Known rows, with every step that occurs:
goviz, bazu, zugali, poku, pizu, pagu:  124 -460    5 -129  129  146 -311   45  -72   -9    1  323   10   38  344   91   78  -19   47  188 -135  119 -644  121   42  -94 -193   50   71  165  395    8   -3   77  214 -113 -342   41  128  -41 -255  556 -192 -416  -88
zugali, poku: -129 -424  132   14 -188   49 -230  -64 -253 -139  -51   50  -11   15  200  104   40  115   81  124 -182  208 -478  -52  -37 -121 -255  -43  174  265  126 -208   -4  -20  171  -93  -70   -8   29   89 -147  363  -62 -145  227
pizu, pagu:  -61 -377   77 -252 -126 -139 -194   32 -228 -111   95  182    5   24  155   63  -44  137  -67   35 -229  289 -421 -169  -17 -139 -150   42  -63  328   28 -180    5  195  202  134 -103   58 -136  -46 -160  396   10 -345  314
pagu, pizu, zugali, mufe, tebasar: -134 -340  -14  225 -245 -428 -199  -58  -60  -65 -146 -307 -175  217  114   18   51  157 -116   21  -23  264 -245  228  -66 -148  175   14  -26 -182  351 -280   17  266  272  110  -94   81 -256   27  -77  224  212 -444  336
poku, pizu, rogupa, goviz, beno:   32 -461   92   -6  -83  246 -274  226   11  -38 -136 -245  -44   46  335  -59   15   84   20  -14 -224   66 -197 -118  -45 -244  -14  -32  218  204  -70 -365  -28  -96  362 -144 -160   21  -97   34  -80  364 -185   -2  135
poku, pizu, rogupa, goviz, bazu:  138 -441   35   79  -23  108 -299  192 -234  127  -78 -309  -47   55  229    9  -20   99   88   15 -336    8 -436  -17  -10 -290  104  154  102  200   50 -273  -44  -51  413 -170 -214   21   46   15  -34  446 -182 -254  -43
mufe, tebasar, zugali, poku, pizu: -396 -522  -59  -40  -98   46 -205   30   77  -56  -55  203 -127  -10  130   50  -20   89  -20  112  -94  112 -493   91  -70 -110 -245 -142  220   -8  354  -54   46  -92  144 -501  -51  -45 -168   94 -148  436   75 -164  390
poku, pizu, rogupa, goviz:  116 -478  146   68 -142   85 -249  257 -170   35  -28 -119  -45   23  227    5  -39  138   70  -69 -322   53 -357  -88  -25 -244  103  114   75  323  -27 -338   15 -109  347 -132 -121   34  -66   82  -33  419 -161 -129  101
pagu, beno, goviz, bazu: -224 -436  -78  -79 -120   51 -338   53 -321  -46  -81 -205  -27  168  133   55  -37  221  145   91 -335  238 -722   29  -12  -92 -257   12  108  -59  157 -269  -41  154  173   30 -110  110  139  -25 -153  181  188  -21  139
tebasar, zugali, poku, pizu, rogupa: -248 -645  203  -37  -52  123 -133  217 -160    1  -37  268  -34  -54  235   79    8  103  130  118 -206   58 -357    7  -38 -216 -267 -112  251  245  372  -31   34 -152  282 -351  -10  -63  -10   73  -29  333   26 -167  324
pizu, rogupa, goviz, bazu:  169 -355  146   62  -62    8 -250  -23 -361  123  -41 -456  -31   31  151  -26  -56  118   85   37 -343  116 -475 -125  -15 -302   -9  192   11  137   94 -292  -76   -2  436  -72 -140   17   75  -47  -80  349 -187 -314   40
rogupa, goviz:   50 -310  106   36 -240 -106 -293  -38 -304 -117  -11 -341  -23   32  116  -27  -30  143   22   -2 -293  243 -562 -185  -36 -170  -48  116   -7  208   -5 -375  -24  -68  216  -49 -122   32  -73  137 -179  341  -96  -86  163
mufe, binid, poku, pizu, pagu: -170 -354  154 -220 -120 -375 -277  202   13  -28   92  816   -1  -57  234   19  -18  165  -53  177 -138  252 -457  -53   42 -157  -32 -112 -130  418  -84 -108  103  165  184  168 -227  104  -70  114  -88  446  271 -232  335
bazu, zugali, mufe:  126 -378   88  102  -94 -106 -326  -24 -185 -106   77  -99  -15  150  180   45   75  100   26   61 -109  260 -280  -66  -21 -126 -145   95 -206  103  380 -337   11  213  151   54 -185    4  -42  145 -203  193   52  -13   84
beno, goviz:  -60 -428   -9 -189 -164  -52 -267   -4 -316 -206   27  -74   25   79  157   22   77  215   73   44 -278  145 -644  -28  -10  -66  -97   56  -23  144   43 -323   -6   14  104   45  -59   43   22   90 -233  220   89  -73  391
pagu, pizu, poku: -118 -396  418   67 -102 -259 -195  -91 -274 -382 -197 -138  -31   70   47   98   78  129  101  150 -162  290 -136   21  -19 -110  -40   15  206   33   70 -289  -49  -86   85  209  -37  137 -110  -30  -34  329   98 -275   93
pagu, goviz: -239 -367  170  -25 -251  -31 -229  -48 -347 -173   50  -58  -11  153   79    7  -77  218   29   25 -213  222 -466 -260  -13 -203 -337   62   12  423 -135 -437  -37  -11  141  -94    0   36  -80  135  -68  270 -112 -140  308
poku, pizu, rogupa:  -73 -547  148  -26  -71  132 -203  265 -136  -37    4  181  -28   78  248  124  -50  157   94  -16 -261   69 -134  -29  -18 -254   -4   43   97  280  -33 -293   21   60  282  -38  -71   19  -54   12   26  356  -15 -158  211
mufe, tebasar: -175 -302  -59  -13 -176  -66 -213 -100  -28 -121   15   21 -120   81   66   54  -68  162  -78    0 -174  216 -371  -98  -55 -170  -70   42  -19  -18   18 -334   -1  164  149  -19  -29   22 -184  -50 -116  370   40 -231  290
beno, goviz, bazu, zugali, poku, pizu:   83 -512  -42  -68   80  253 -371   40 -153 -127  -73   69   37   98  362   58  191   50  177  192 -191  -20 -812  253   41  -14 -207   51  120  -38  414 -172   -8  -71  139 -183 -293   33  277   86 -323  384 -110 -128   19
pizu, zugali, mufe:  -58 -365  118  135 -234 -309 -260   29 -259  -86   16 -352  -30  260  197   73  -45  224  -93   24 -151  219 -219    3   -1 -155   65   44 -113  288  252 -275  -10  256  292  160 -185  -13 -138  217  -95   80  212 -235  365
bazu, zugali, poku, pizu:  -18 -485  112   57  -49  220 -294  108  -26 -156  -54  269    2   65  335  109   94   27  130  103 -146  123 -483   44    6  -61 -210  -31  172   96  274 -231   31  -31  113 -152 -196   21   97  115 -207  400 -138  -55   22
goviz, beno, pagu:  -87 -358  -22 -253   41   60 -251  -52  104 -378  -61  125  -13  129  202   51  136  113   55   77 -122  285 -135 -128  -25 -151 -165 -138  240   67  -65 -345  -58  108   70  -93 -201   34 -127  -69 -178  402  -48  209  180
rogupa, pizu: -199 -294  135   45 -163 -159 -224   46 -203 -300   20  -25  -85  125   47   87   -2  157   32   62 -335  242 -380    6  -22 -143  -87   74  264   -6   92 -316   -1  123   93  -14 -124   22 -125   60 -129  232   53 -198  343
zugali, mufe, binid, poku, pizu, pagu, beno: -241 -470   56   12 -178 -401 -349  318   66  123   78  649  -79   27  188   15  -91  184  -62  174  -60  358 -347   26   -3 -134 -178 -170 -210  445  148  -71  149  310  259  191 -231  125 -135  182  -12  336  492  -45  225
goviz, bazu, zugali, mufe, binid:  122 -302  194  200  -57 -360 -362 -131 -142    4  -16  303  -88  124  201    9  112   75   52  177  -87  227 -464   -2   39 -142 -156   60 -338   10  382 -280  -26  404  251   90 -236  -38  182  141 -189  162  145 -171  -95
zugali, mufe:  -15 -401    1   81 -200 -171 -296   -3 -239  -76   46 -205  -33  120  107   67   30  161   26   53 -134  248 -234  -55  -38 -156  -95   57 -125  340  175 -310   13  156  214   24 -142  -31 -135  173 -108  267  149  -50  213
mufe, tebasar, zugali: -350 -373  -28  -98 -141 -172 -168  -87  -47 -121   33   49 -130   34    6   23  -87  161  -72   48 -168  270 -435 -143  -67 -174 -227  -33    8 -172  297 -201   -8   90  119 -242   21  -12 -236  -20 -146  258  176 -224  474
bazu, zugali, poku:   18 -405  184   35  -97   77 -256 -107 -182 -192  -35  206   21   60  300   77   72   45  102  132 -148  234 -505  -79   -8  -88 -341   -3   96   42  337 -238   -2   25  116  -20 -112   21  126   52 -240  317 -133 -107  142

Rows:
 135 -357  -17   13  124 -115 -346 -183 -117 -177   78 -134  -25  262  116  -20  114  132   84  124  -57  220 -440  -38   32 -180 -280  159  -98  238  321 -369  -68  208  124 -229 -309   12  -42   20 -197  340 -163  -32 -228 | beno, pagu, goviz, bazu, zugali, mufe
-255 -484    6  -85 -245   31 -284  110 -241 -169  -37   12  -19  128  163   65  -24  239  104   14 -309  270 -643  -62  -46  -38 -254  -22   65   44   85 -331   16  112   97   86    1  108   33   29 -153  131  225   79  327 | pagu, beno, goviz
 217 -407  113  -11   86 -128 -213  -29 -176 -120 -182 -208  -67   16   93  -36  205   57  220   68 -257  230 -405  120  -33 -277   60  143  255  -92  168 -297  -67  -56  306 -164 -198  122   21 -219  -79  587 -197 -265 -249 | beno, pagu, pizu, rogupa, goviz, bazu
 -67 -392   29    2  -35 -276 -240   -6   67 -356 -232 -270  -73  263  257   16  254  118   14   90   33  340  -39  177  -31 -146   96 -152  233  -73  272 -301  -41  210  186   -4 -264   79 -209   13 -141  260  128  -18  170 | goviz, beno, pagu, pizu, zugali, mufe
 109 -423  252  129 -209  -89 -173   71 -313 -101 -181 -318  -70  -31  145  -50  111   80  147   -1 -267  255 -408  -15  -76 -246   35  114  161   22   80 -357  -14  -95  342   -4   -7  106  -23  -76  -37  361 -125 -288   56 | pagu, pizu, rogupa, goviz
  11 -344  106 -120   19   71 -249 -217 -276  -54   53  141   20   69  274  -46   17   51   20  200 -116  197 -826 -105   44 -146 -541   98   -7  328  328  -90  -37   83  229 -110 -179   43  118  -44 -245  421 -341 -492   -6 | pizu, pagu, goviz, bazu, zugali, poku
  36 -360  171  -13 -145  114 -224   26 -122  -54  -92 -356  -35   16  290  -89   -1  101    6   13 -228  178 -247 -226  -57 -258 -123   -6  175  168  -31 -379  -51  -27  370    2  -81   10  -69   -3 -110  242 -196  -74  189 | pizu, rogupa, goviz, beno
 213 -253   71   68  -40  -25 -365 -110 -287  -69  -38 -363  -13  104  191  -48   12   54   60   86 -280  245 -670 -117   18 -168  -75  189  -36 -101  291 -379  -83   54  240  -63 -261   63  130   35 -272  304 -201 -198 -126 | rogupa, goviz, bazu, zugali
 115 -529   27  -69   61  330 -243  128  182 -135 -163   28  -53   -9  385  -21  172   19  118   71 -113   48 -271   19  -48 -175  -93  -98  473  353   57 -217    5 -221  291 -355 -241    1  -74  -34 -132  592 -326  132   24 | zugali, poku, pizu, rogupa, goviz, beno, pagu
 299 -409   14  -54   48   75 -351   20 -133   52  -35  -20    0  -11  343  -37   85  -44    2  146 -187  112 -848   93   27  -83 -146  133   74  207  381  -36   -1  -40  286 -235 -373   63  107   41 -339  602 -336 -380 -171 | rogupa, goviz, bazu, zugali, poku, pizu, pagu
-180 -372   38   91 -150 -288 -342  255 -168  -38   60 -244   36  256  253   48  -49  238  -93  127 -122  154 -115  105   46 -202  194  -49    5  315  224 -237   64  106  269  146 -359   69 -171  297  -31  179  313  -94  420 | binid, poku, pizu, zugali, mufe
  75 -502   60 -139    5  125 -259  106  -15 -104   31  505    7   -2  363   84   85    3   10   96 -111  157 -552   48    9  -42 -229   13   72  220  306  -43   66   52  145  -55 -227   52   11   45 -255  522 -173 -267   87 | bazu, zugali, poku, pizu, pagu
-176 -351  120 -149  -10 -173 -180   -6   31 -451 -257  -48  -46  220  291   33  212  127   59   79  -73  346 -156   91   -8 -167   53 -189  406 -207   99 -345  -73  128  131   66 -200  127 -120 -107 -143  303   48  -90  202 | goviz, beno, pagu, pizu, zugali
-164 -530   41   27 -127  153 -275  136 -138 -116  -79  160  -11   33  259  128   48   97  106   96 -161   92 -393   75  -24 -118 -151  -69  229  317   64 -172   28 -101  159 -206 -154   -9  -10  179 -114  472  -46  -70  207 | zugali, poku, pizu
 -15 -515 -138 -225   74  116 -358  233  -75  -32    6  279    6  160  304   52    8  115   55   77 -265  196 -826  119   29  -30 -225   63  -21  -88  348 -106   17  224  138   42 -273  166  134  -86 -263  336   93 -176   12 | poku, pizu, pagu, beno, goviz, bazu, zugali
-315 -458  139   38 -139 -473 -325  202  -29  -24   64  454  -46   -5   89  -23   43  188    5  241  -50  234 -297   21   17 -173 -111 -201 -187  304  349 -100   97   67  190 -208 -180   -7 -105  356  -80  182  527   63  427 | tebasar, zugali, mufe, binid, poku, pizu
  -2 -373  196  129  -94 -356 -391  146   58  -47   77  532  -19   77  270   -8   80  117   35  204  -32  217 -278   29   50 -127  -31  -71 -299  208  285 -279  106  210  167  114 -284   57   46  305 -127  225  296   43  115 | bazu, zugali, mufe, binid, poku, pizu
 164 -585   73  -43  155  334 -279   90 -147   10  -63  155   29   50  417   43  188   46  193  170 -235 -112 -711  246   38 -108 -181   79  133    7  455 -112   -2  -32  266  -84 -200   21  312  -37 -221  336 -204 -256    2 | beno, goviz, bazu, zugali, poku, pizu, rogupa
 -25 -371   83  -35  -40  126 -303  245    5  -53  -46 -272   35   28  351  -93  -12  126   27  121 -185  121 -115 -111  -17 -290    2  -85  241  229  -27 -346   23 -191  363   -7 -248  100  -95   51  -34  345  -81   49  237 | binid, poku, pizu, rogupa, goviz, beno
 -78 -347 -141  129 -183 -176 -271 -114  -20  -13   42 -156 -143  114   39   38  -29  152 -107   14  -65  197 -239    8  -81 -145  -56   65 -143   93  210 -283   33  250  212  -42  -86  -25 -277   72 -114  330  130 -171  203 | zugali, mufe, tebasar
 -39 -397 -292  143  -20  -31 -378 -105   16   55  -26 -255 -144  240  146  -11    9  148  -12   85 -118  224 -674  159  -50  -28 -223  107 -185 -366  576 -233    7  365  184   77 -167   90   37  -72 -277  149  189  -70  -38 | pagu, beno, goviz, bazu, zugali, mufe, tebasar
  70 -390   58 -179  108  117 -284  203  219 -186  -32  -89   38   32  327  -85   75  114   60  107 -153  149  -87  -80   -4 -279   39  -96  330  222  -55 -324   20 -197  254 -122 -328  115 -188  -30  -92  528 -122  231   92 | binid, poku, pizu, rogupa, goviz, beno, pagu
-210 -417  267  109 -255 -163 -164  -24 -317 -226 -252 -113  -39  115  276   90  113  110   86  127 -147  272 -452  158  -16 -124  -27 -104  309  -26  278 -191  -19  -15  226   49  -59   97   44   61  -90  265   20 -423  313 | pagu, pizu, zugali, poku
-311 -336  -13 -310  -48   46 -288  172  -22 -146   77   55   78   93  280 -100  -35  165  -85  176  -59  203 -304 -186   26 -222 -324 -150  140  563 -179 -269   23  -31  185   -6 -238  143 -218   87  -92  431  -58  -89  388 | binid, poku, pizu, pagu, goviz, beno
  84 -330  -84  149 -109 -119 -288 -141   62  -45   69  -38 -118  168  120   20    9   96  -89   21  -44  225 -286  -18  -56 -109  -98  106 -253 -127  409 -319   34  306  143   33 -141    2 -183   31 -194  263   46 -136   89 | bazu, zugali, mufe, tebasar
-320 -573   95  -40 -106   59 -227  155 -140 -133  -55  165  -27   -3  178   90   58  105  100  142 -163  128 -503   42  -28 -136 -249 -141  256  227  350  -52   16 -168  133 -480  -99  -43  -46  190 -143  373   87  -63  353 | tebasar, zugali, poku, pizu
 102 -338  288  -29   27 -172 -237 -160   46 -519 -314 -380  -55   65  141  -57  224   50   80  142  -87  339 -130    1  -41  -83  -36  -71  407  -33   10 -342  -95 -210   57  -46 -210  160 -227  -86 -201  489 -108   22 -142 | rogupa, goviz, beno, pagu, pizu, poku
-241 -188  288  232 -238 -682 -274   35 -116 -169   40  179 -104  197  131  -14   -9  232 -130  230 -169  275 -319  134   53 -157   93  -41    5  104  313 -222   71  320  262  254 -231   45 -125  292  -78  -69  416 -305  576 | rogupa, pizu, zugali, mufe, binid, poku
 147 -508   67  134  -23  223 -279  102 -237  148 -131 -244  -45   -5  295    8   37   39  137  104 -258  -24 -535   99  -19 -240  -55   93  258  302  190 -136  -24 -174  426 -297 -222   -8  110   46  -73  520 -293 -311  -53 | zugali, poku, pizu, rogupa, goviz, bazu
-267 -532  288   54  -84 -433 -239  257  -42  105   74  478  -54  -42  149  -29    5  195   51  216  -84  149 -144   -1    6 -260  -95 -145 -163  302  390  -67   97   71  331 -122 -116  -27  -74  219   48  135  454  -55  437 | tebasar, zugali, mufe, binid, poku, pizu, rogupa
 143 -367  181  130  -98  -80 -215  -26 -374   18 -215 -425  -89   -5  102  -47   96   57  186   75 -303  210 -493   59  -42 -295   45  152  171  -88  164 -303  -71  -64  413  -68 -109  112   84 -126  -29  429 -153 -421  -81 | pagu, pizu, rogupa, goviz, bazu
  18 -363   85  -66  111  106 -275 -264 -118 -266   -5  149    7  161  218    3  140   68  158  189  -99  177 -665  -66   41 -135 -447   60  203  172  283 -264  -73    0   88 -283 -226   38  134  -41 -222  465 -385 -106 -193 | beno, pagu, goviz, bazu, zugali, poku
-121 -331    9 -162   56  -32 -264 -149 -196 -206   28  -41  -23  182   27   19   32  194  103   93 -205  198 -501 -150   21 -243 -289   91  127  297  -60 -366  -91   74  129 -274 -203   29  -39  -25 -102  444 -179 -113  -37 | beno, pagu, goviz, bazu
-132 -405  114  109 -153 -406 -378  194   -4  -13   53  403  -37   50  154    1   41  179   20  192  -61  189 -229   37   19 -174    4 -103 -211  417   80 -251  105  160  206   56 -246   19  -78  348  -40  287  384   66  278 | zugali, mufe, binid, poku, pizu
-309 -253   83 -199  -87  -85 -185   -7  -94 -299   21  -33  -79  146  146  -80   -6  137 -117   92 -177  244 -429 -137  -20 -165 -367    6  295  275  -58 -299  -27  116  172  -56 -127   60 -291  -24 -139  246 -163 -295  406 | rogupa, pizu, pagu, goviz, beno
